Each row was made from one path, in order. Every step used is in the known rows, and no mark comes twice. Write each row's path.
Known rows:
B/G/A: [-0.44 -0.16  0.04 -0.01 -0.09 -0.03  0.17  0.14  0.11  0.15 -0.07  0.06
 -0.10 -0.30  0.20  0.22  0.16 -0.02 -0.20  0.21 -0.05  0.17 -0.24 -0.04
 -0.07  0.25 -0.04 -0.14  0.07 -0.06]
K/F/B/U: [-0.17  0.18  0.26 -0.07 -0.13 -0.28 -0.26  0.19 -0.03 -0.15  0.09  0.14
  0.00  0.00  0.30 -0.29 -0.03  0.27  0.15 -0.24 -0.18 -0.33 -0.03  0.08
  0.06 -0.03  0.16  0.05  0.03 -0.36]
R/A: [ 0.17  0.02  0.06 -0.01  0.16 -0.02 -0.08  0.03  0.13  0.36  0.17  0.05
  0.01 -0.14  0.16  0.10  0.30 -0.20  0.26 -0.24 -0.04  0.35 -0.12  0.23
  0.06 -0.01 -0.07 -0.16 -0.29  0.12]
S/M/A: [-0.27 -0.09  0.16  0.18 -0.30 -0.16  0.11  0.11 -0.05  0.13 -0.07  0.26
 -0.02 -0.43 -0.02 -0.01  0.54 -0.04 -0.03 -0.05  0.02 -0.13 -0.02 -0.06
  0.01 -0.12 -0.14 -0.17  0.12  0.06]
K/F/B/N/G: [-0.16  0.09  0.07 -0.02  0.11 -0.02  0.06  0.11  0.13 -0.07 -0.12  0.08
  0.26  0.40  0.01 -0.17 -0.23 -0.14 -0.03 -0.08  0.24 -0.16  0.08 -0.02
 -0.15  0.08  0.24  0.03  0.09  0.01]
H/A/M: [ 0.55 -0.17 -0.07  0.24  0.16 -0.04 -0.21 -0.09  0.06 -0.05 -0.05  0.06
 -0.18  0.03 -0.23  0.09  0.02 -0.13  0.03 -0.04 -0.25  0.00  0.28  0.04
  0.16  0.03 -0.21 -0.02 -0.13  0.09]
A/G/N: [ 0.03 -0.02 -0.17 -0.01  0.14  0.23  0.22 -0.21 -0.07 -0.05 -0.02 -0.13
  0.02 -0.10 -0.23  0.16 -0.09 -0.30 -0.10  0.37  0.06  0.04 -0.24 -0.49
 -0.06  0.00 -0.12  0.23 -0.05 -0.10]
K/F/B/N/G/A: [-0.41  0.04  0.11  0.10 -0.13 -0.05  0.28  0.17  0.10  0.05 -0.22 -0.01
  0.11  0.19 -0.03 -0.01 -0.22 -0.14 -0.18  0.08 -0.07  0.07 -0.14 -0.06
 -0.12  0.18  0.22 -0.02  0.30 -0.06]
F/B/N/G/A/R: [ 0.03 -0.04 -0.09 -0.06 -0.09  0.00  0.31  0.10  0.03  0.00 -0.20  0.03
 -0.38  0.22 -0.19  0.04 -0.30 -0.37 -0.17  0.07 -0.03  0.14  0.19 -0.07
 -0.11 -0.21 -0.05 -0.05 -0.13 -0.14]
N/G/B: [-0.20  0.12 -0.21 -0.15  0.00  0.23  0.25 -0.16  0.12  0.16  0.20 -0.11
 -0.19  0.34 -0.17  0.22  0.05 -0.15  0.05 -0.17  0.14  0.07 -0.14 -0.05
 -0.03 -0.10  0.08  0.10  0.11 -0.05]
F/B/G/A/M/S: [ 0.01  0.03  0.22  0.01 -0.57 -0.43 -0.44  0.09 -0.05  0.06 -0.16  0.19
  0.02 -0.05  0.05 -0.02  0.24  0.09 -0.08  0.01 -0.20 -0.14  0.05 -0.10
  0.04 -0.11  0.03  0.08 -0.07  0.13]
U/K/F/B: [ 0.12  0.10 -0.06  0.13  0.16 -0.05 -0.60  0.01 -0.12  0.00  0.17  0.01
  0.03 -0.06  0.19 -0.30  0.12  0.05 -0.09 -0.25 -0.14 -0.17  0.12  0.14
  0.18 -0.23  0.09 -0.23  0.08  0.11]
M/A/K/F/B/N: [-0.20 -0.13  0.19  0.12 -0.10 -0.20 -0.22  0.07 -0.06 -0.15 -0.40  0.20
  0.37  0.04  0.08 -0.38 -0.07  0.26 -0.16  0.11 -0.01 -0.39  0.27 -0.15
 -0.07 -0.02  0.03 -0.03  0.03  0.07]
B/U: [-0.03  0.02  0.26 -0.17  0.03 -0.19  0.03  0.12  0.07 -0.10  0.09  0.11
 -0.03 -0.11  0.26 -0.01 -0.03  0.17  0.17 -0.08 -0.03 -0.11 -0.13  0.12
 -0.11  0.08 -0.05  0.11 -0.17 -0.37]
G/B: [-0.15  0.00 -0.19 -0.14 -0.03  0.19  0.09 -0.15  0.09  0.13  0.23 -0.08
 -0.29  0.10 -0.01  0.14  0.20  0.08  0.07 -0.11 -0.05 -0.03 -0.12 -0.05
  0.13 -0.14 -0.11  0.00  0.06 -0.13]
M/S: [ 0.17  0.12  0.20 -0.08 -0.37 -0.19 -0.22  0.17  0.03  0.01 -0.13  0.03
  0.08 -0.26  0.12  0.05  0.27  0.07  0.18 -0.19 -0.02 -0.12 -0.13  0.12
  0.03  0.04 -0.07  0.04  0.03 -0.09]
K/F/B: [-0.01  0.20 -0.01  0.14  0.00 -0.09 -0.39  0.14 -0.02  0.00  0.12  0.02
 -0.11  0.00  0.16 -0.24  0.15  0.06  0.09 -0.28 -0.16 -0.24  0.09  0.11
  0.17 -0.13  0.10 -0.15  0.13 -0.12]
G/N/F/B/U/K: [ 0.16 -0.08  0.01 -0.01  0.17 -0.04 -0.46 -0.06 -0.14 -0.13  0.23  0.05
  0.06  0.07  0.08 -0.17 -0.11  0.17 -0.23  0.02  0.02  0.17  0.03 -0.05
  0.09 -0.20  0.05 -0.05 -0.07  0.13]
N/F/B/G/A: [-0.35 -0.06 -0.03  0.10 -0.20 -0.07 -0.06  0.22  0.09  0.16  0.05  0.07
 -0.21 -0.05  0.15  0.08  0.17  0.05 -0.15  0.12 -0.05  0.28 -0.05 -0.02
  0.03  0.18  0.07 -0.22  0.14  0.06]
G/N/B/U/K: [ 0.01 -0.11  0.03 -0.06  0.35  0.09 -0.12 -0.18 -0.10 -0.14  0.09 -0.05
  0.13 -0.14  0.02  0.03 -0.20  0.25 -0.30  0.06  0.10  0.19 -0.14  0.14
  0.12 -0.20  0.02  0.01 -0.14  0.01]
S/M/A/K/F: [-0.09  0.12  0.18  0.19 -0.32 -0.12  0.05  0.02 -0.24  0.05 -0.32  0.00
  0.29 -0.39 -0.14 -0.08  0.22 -0.06  0.09 -0.03  0.00 -0.39  0.14  0.15
 -0.06 -0.01 -0.02 -0.03  0.23  0.18]
N/F/B/G/A/M: [ 0.08 -0.05 -0.04  0.19 -0.16 -0.20 -0.20  0.05  0.00  0.19  0.10  0.10
 -0.26  0.28 -0.09  0.05  0.07 -0.03 -0.07  0.15 -0.15  0.14  0.21  0.01
 -0.03 -0.04  0.02 -0.07 -0.14  0.24]
G/A: [-0.14 -0.05  0.03  0.13 -0.06 -0.02  0.19  0.13  0.10  0.13  0.00 -0.07
 -0.23 -0.23  0.03  0.21  0.09 -0.08 -0.07  0.11 -0.22  0.24 -0.21  0.07
 -0.03  0.10 -0.12 -0.13  0.09 -0.18]
G/N: [-0.19 -0.06 -0.10  0.06  0.11  0.16  0.06 -0.08 -0.02 -0.09 -0.02 -0.07
 -0.13 -0.07 -0.18  0.19 -0.01 -0.07 -0.18  0.22  0.05  0.15 -0.22 -0.29
  0.14 -0.02 -0.11  0.07  0.10 -0.16]
A/H: [ 0.55 -0.02 -0.26 -0.04  0.20  0.11  0.01 -0.18  0.08 -0.35  0.04  0.04
 -0.07 -0.27  0.11  0.14 -0.10 -0.15  0.17  0.13 -0.08  0.20  0.22  0.19
 -0.25  0.02 -0.26 -0.05 -0.12  0.05]
F/B: [ 0.13  0.04 -0.09  0.13  0.17 -0.14 -0.46  0.09  0.09 -0.03  0.26  0.09
 -0.25 -0.01  0.11 -0.16  0.18  0.02  0.02 -0.16 -0.02 -0.01  0.20  0.02
  0.13 -0.25 -0.05 -0.17 -0.14 -0.14]
U/B: [ 0.26 -0.26 -0.18 -0.16  0.43 -0.08 -0.15 -0.06 -0.06 -0.02  0.31 -0.19
  0.01 -0.09  0.28 -0.05  0.16  0.09  0.06 -0.15 -0.02 -0.01  0.00  0.11
  0.04 -0.07 -0.16 -0.16 -0.12  0.21]
S/M/A/R: [ 0.05 -0.08  0.00 -0.01 -0.31 -0.06  0.26  0.07 -0.13  0.10 -0.15  0.21
 -0.40 -0.29 -0.16  0.02  0.27 -0.28 -0.01 -0.08 -0.02 -0.14  0.22 -0.02
 -0.01 -0.36 -0.27 -0.14 -0.12 -0.04]

Which path is each row?
[ 0.22 -0.11 -0.15 -0.04 -0.08  0.34  0.36 -0.01  0.17  0.05 -0.08 -0.13
  0.01  0.38 -0.18  0.04 -0.14  0.07  0.15  0.08  0.07  0.07  0.12 -0.09
  0.04  0.35 -0.04  0.01  0.19  0.17]
H/A/G/B/N/F
[ 0.03 -0.04 -0.07 -0.07 -0.09  0.24  0.26  0.08  0.16  0.11  0.06 -0.10
 -0.11  0.51 -0.05  0.05 -0.06  0.20  0.18  0.00  0.15  0.06  0.07  0.10
  0.02  0.20 -0.01 -0.06  0.14  0.12]
G/B/N/F
[-0.02  0.08  0.07  0.02  0.13 -0.08  0.01  0.00  0.03 -0.13 -0.22  0.03
  0.38  0.34 -0.11 -0.16 -0.32 -0.18 -0.03  0.01  0.33 -0.15  0.27 -0.01
 -0.22  0.01  0.20  0.09 -0.01  0.10]
A/K/F/B/N/G
[ 0.12  0.08 -0.13  0.16 -0.07  0.25  0.15  0.11  0.01  0.07  0.08 -0.20
 -0.23  0.28 -0.29  0.21 -0.03 -0.05  0.10  0.08  0.13  0.35 -0.09  0.03
  0.10  0.17  0.00 -0.02  0.23  0.08]
G/N/F
[-0.05 -0.05  0.03 -0.29 -0.11  0.07  0.24 -0.16  0.08 -0.10  0.05  0.03
 -0.03 -0.06  0.05  0.01 -0.08  0.12  0.11 -0.01 -0.18 -0.20 -0.15 -0.26
  0.02  0.11 -0.04  0.27 -0.01 -0.31]
H/A/G/B/U
[ 0.23 -0.05  0.05  0.03  0.03  0.12  0.19  0.22  0.16  0.06 -0.02 -0.06
  0.01  0.36 -0.03  0.02 -0.10  0.11  0.22  0.03  0.21  0.12  0.13  0.23
 -0.09  0.29 -0.04 -0.12  0.03  0.11]
B/N/F
[-0.14  0.00  0.06 -0.02  0.09  0.11  0.34 -0.10  0.05 -0.23 -0.12 -0.08
  0.02 -0.15 -0.17  0.10 -0.34  0.21 -0.11  0.12  0.01  0.09 -0.19 -0.09
  0.16  0.13  0.06  0.26  0.01 -0.36]
H/A/G/N/B/U
[-0.46 -0.05 -0.05  0.01 -0.04  0.03 -0.27 -0.15 -0.16 -0.01 -0.16  0.09
  0.21 -0.10 -0.02 -0.02  0.08 -0.05 -0.24  0.23  0.14  0.06 -0.03 -0.38
  0.20 -0.03  0.14  0.04  0.06  0.19]
R/A/K/F/B/G/N
[ 0.20  0.19  0.06  0.09 -0.02 -0.01 -0.04 -0.01 -0.15 -0.03 -0.21 -0.18
  0.21 -0.20 -0.08 -0.01 -0.04 -0.06  0.19 -0.07  0.00 -0.27  0.13  0.29
 -0.08  0.07 -0.02  0.02  0.07  0.06]
A/K/F
[ 0.46  0.00  0.03  0.09  0.15 -0.17 -0.24 -0.10  0.04  0.31  0.19  0.11
 -0.07  0.18 -0.06  0.06  0.19 -0.22  0.26 -0.14 -0.16  0.16  0.13  0.19
  0.00 -0.21 -0.12 -0.02 -0.50  0.28]
R/A/M
[ 0.53 -0.11 -0.18  0.06  0.22  0.18  0.16 -0.10  0.10 -0.04 -0.09 -0.09
  0.05 -0.34 -0.13  0.09 -0.01 -0.36  0.08  0.07 -0.09 -0.01  0.04 -0.18
 -0.05  0.25 -0.22  0.06 -0.09 -0.06]
H/A/G
[ 0.34 -0.05  0.07 -0.02  0.22 -0.11 -0.51  0.02 -0.08 -0.06  0.29  0.07
  0.06  0.04  0.21 -0.21 -0.05  0.18 -0.06 -0.13  0.02  0.11  0.13  0.17
  0.02 -0.18  0.03 -0.13 -0.17  0.14]
N/F/B/U/K
[-0.06  0.10 -0.23  0.11  0.25  0.30  0.39 -0.21  0.03  0.00  0.03 -0.26
 -0.09 -0.05 -0.35  0.23 -0.19 -0.02 -0.14  0.20  0.21  0.22 -0.17 -0.03
  0.11 -0.08 -0.01  0.15 -0.09 -0.15]
A/G/N/B
[ 0.15  0.19 -0.02  0.19  0.01 -0.17 -0.46  0.02 -0.13 -0.09  0.00 -0.03
  0.03 -0.06 -0.03 -0.24  0.04  0.02  0.07 -0.15 -0.06 -0.25  0.33  0.12
  0.09 -0.20  0.05 -0.08  0.01  0.01]
A/K/F/B
[ 0.57  0.00 -0.20 -0.07  0.18  0.07 -0.03 -0.20  0.11 -0.13  0.07  0.11
  0.06 -0.27  0.19  0.14  0.05 -0.26  0.28 -0.01 -0.15  0.43  0.16  0.24
 -0.17  0.00 -0.20 -0.09 -0.26  0.25]
R/A/H
[ 0.07  0.15  0.12 -0.06 -0.16 -0.14 -0.11  0.06 -0.01  0.02  0.20  0.08
  0.01  0.20  0.03 -0.17 -0.08  0.03  0.19 -0.03 -0.04  0.16 -0.03 -0.19
  0.02 -0.03  0.17  0.18 -0.15 -0.08]
R/A/G/N/F/B/U
[-0.12 -0.01 -0.13  0.03 -0.09  0.26  0.13  0.09  0.02  0.08  0.01 -0.10
 -0.12  0.22 -0.14  0.22  0.04 -0.01  0.00  0.16  0.27  0.30 -0.10 -0.05
  0.05  0.29  0.06 -0.03  0.20  0.17]
B/G/N/F
[-0.14  0.15  0.08 -0.20 -0.03  0.12  0.00 -0.09 -0.14  0.04  0.00 -0.07
  0.28  0.08  0.13 -0.09 -0.12  0.05 -0.01 -0.25 -0.07 -0.23 -0.27  0.18
 -0.04  0.01  0.25  0.07  0.25  0.08]
N/G/B/U/K/F
[-0.14 -0.35 -0.11 -0.30  0.34 -0.06 -0.16 -0.05 -0.01  0.01  0.18  0.02
  0.14 -0.18  0.46  0.00  0.26  0.13 -0.09  0.00  0.20 -0.07 -0.02 -0.01
 -0.04  0.13 -0.07 -0.17 -0.15  0.29]
U/B/G
[-0.19  0.09  0.08 -0.11  0.09  0.05  0.36 -0.10  0.00 -0.15  0.00 -0.09
  0.02 -0.05 -0.10  0.09 -0.31  0.21 -0.04  0.14  0.11  0.03 -0.23 -0.04
  0.02  0.00  0.08  0.30 -0.15 -0.36]
A/G/N/B/U
[-0.49 -0.18 -0.08 -0.08  0.08  0.17  0.04 -0.09 -0.01 -0.07 -0.08  0.06
 -0.01 -0.14  0.01  0.20  0.06 -0.02 -0.28  0.34  0.21  0.09 -0.24 -0.39
  0.09  0.12 -0.03  0.05  0.08 -0.04]
B/G/N
[ 0.09  0.11 -0.18  0.24 -0.03  0.05 -0.31  0.11  0.00 -0.02  0.23 -0.05
 -0.32  0.31 -0.19 -0.05  0.04  0.02 -0.01 -0.03  0.05  0.26  0.15 -0.10
  0.22 -0.13  0.07 -0.12  0.14  0.04]
G/N/F/B
[ 0.15  0.07  0.00  0.01  0.17  0.13 -0.22 -0.01 -0.15  0.08  0.00 -0.12
  0.22 -0.20  0.17 -0.08  0.06 -0.02  0.00 -0.19 -0.12 -0.17 -0.14  0.31
  0.05  0.03  0.02 -0.17  0.16  0.16]
U/K/F
[ 0.02 -0.06 -0.04 -0.06 -0.28  0.22  0.40  0.04  0.09  0.17 -0.12 -0.03
  0.07  0.40 -0.13 -0.02 -0.04  0.14  0.11  0.11  0.07  0.01  0.01 -0.12
 -0.18  0.23 -0.01  0.05  0.11  0.23]
M/A/G/B/N/F
[-0.31 -0.05 -0.07 -0.07  0.23  0.11  0.09  0.00  0.16  0.09  0.04  0.02
 -0.03 -0.16  0.14  0.18  0.12  0.20 -0.09 -0.01  0.36  0.10 -0.03  0.30
  0.06  0.12  0.03 -0.13 -0.16  0.00]
N/B/G
[-0.25 -0.20  0.03 -0.06  0.11 -0.05  0.39  0.07  0.09  0.04 -0.11 -0.10
  0.15  0.13  0.06  0.11 -0.20 -0.13 -0.21  0.16  0.02  0.22 -0.16 -0.07
 -0.20  0.18  0.07 -0.03  0.13  0.12]
U/B/N/G/A
[-0.23 -0.01 -0.14 -0.12 -0.31  0.14  0.34 -0.26 -0.05  0.22  0.11  0.04
 -0.07 -0.15 -0.12  0.05  0.36 -0.13  0.03  0.07 -0.05 -0.24 -0.11 -0.39
 -0.04 -0.20 -0.12  0.11  0.05  0.04]
S/M/A/G/B
[-0.44  0.05  0.20 -0.02 -0.17 -0.06  0.44 -0.07 -0.07 -0.10 -0.08  0.07
  0.08 -0.23 -0.16  0.03 -0.07  0.20 -0.11  0.17  0.12 -0.07 -0.23 -0.16
  0.05 -0.09  0.09  0.25  0.00 -0.26]
S/M/A/G/N/B/U
[ 0.47 -0.15 -0.21 -0.01  0.10  0.17  0.12  0.04  0.05 -0.11 -0.22  0.00
 -0.51 -0.20 -0.21  0.13 -0.09 -0.31  0.01 -0.14 -0.16  0.08  0.28  0.08
  0.20 -0.04 -0.32 -0.14 -0.08 -0.17]
H/A/R
[ 0.00  0.16  0.00  0.24 -0.12 -0.18 -0.35  0.06 -0.13 -0.03 -0.06 -0.06
 -0.02 -0.12 -0.04 -0.18  0.03  0.00 -0.02 -0.04 -0.18 -0.14  0.23  0.07
  0.08 -0.16  0.06 -0.09  0.12 -0.02]
G/A/K/F/B
[-0.02  0.04  0.08  0.18 -0.12 -0.20  0.01  0.03 -0.01  0.07 -0.13  0.07
  0.03  0.45 -0.18 -0.06 -0.21 -0.16 -0.11  0.10 -0.21 -0.08  0.13 -0.05
 -0.14 -0.07  0.16  0.08  0.00  0.15]
K/F/B/N/G/A/M
[-0.11  0.05  0.06 -0.37 -0.12  0.00  0.26 -0.16  0.04 -0.01  0.17  0.02
 -0.02  0.03  0.13  0.00 -0.06  0.12  0.17  0.01 -0.08 -0.24 -0.20 -0.22
 -0.13 -0.03 -0.02  0.31 -0.16 -0.33]
A/G/B/U
[ 0.05 -0.20 -0.02 -0.20  0.39 -0.01  0.22 -0.02  0.10 -0.08 -0.02 -0.07
  0.35  0.34  0.10 -0.04 -0.22 -0.12 -0.05 -0.02  0.33 -0.01  0.02 -0.01
 -0.24  0.11  0.07  0.02 -0.07  0.21]
U/B/N/G
[ 0.19 -0.11  0.09  0.23 -0.10 -0.17 -0.10 -0.05 -0.15 -0.01 -0.31  0.04
  0.19 -0.32 -0.22  0.03  0.10 -0.02 -0.07  0.13  0.07  0.00  0.23  0.03
 -0.27 -0.10 -0.21  0.04 -0.22  0.18]
M/A/K
[-0.21  0.10  0.11 -0.03  0.09  0.14 -0.01 -0.07 -0.20 -0.07 -0.10 -0.13
  0.25 -0.13  0.07 -0.06 -0.20  0.24 -0.15 -0.08 -0.08 -0.12 -0.28  0.22
  0.15  0.00  0.18  0.04  0.23 -0.01]
G/N/B/U/K/F
[-0.20  0.22  0.27  0.00 -0.22 -0.32 -0.09  0.13 -0.08 -0.17 -0.08  0.06
  0.14  0.05  0.06 -0.19 -0.22  0.06  0.03 -0.08 -0.10 -0.15  0.04  0.04
 -0.11 -0.02  0.26  0.18  0.07 -0.21]
N/G/A/K/F/B/U
[ 0.11  0.13  0.16 -0.02 -0.12 -0.25 -0.24  0.23  0.06 -0.09  0.25  0.11
 -0.18  0.21  0.16 -0.19 -0.03  0.26  0.21 -0.19 -0.02  0.00  0.12  0.14
  0.02 -0.02  0.10  0.02 -0.08 -0.22]
N/F/B/U
[ 0.02  0.10  0.04 -0.24 -0.02  0.14  0.00 -0.16 -0.19  0.05  0.03 -0.10
  0.31 -0.10  0.20 -0.15 -0.08  0.07  0.04 -0.11 -0.19 -0.36 -0.24  0.04
 -0.07 -0.01  0.11  0.11  0.12  0.05]
A/G/B/U/K/F
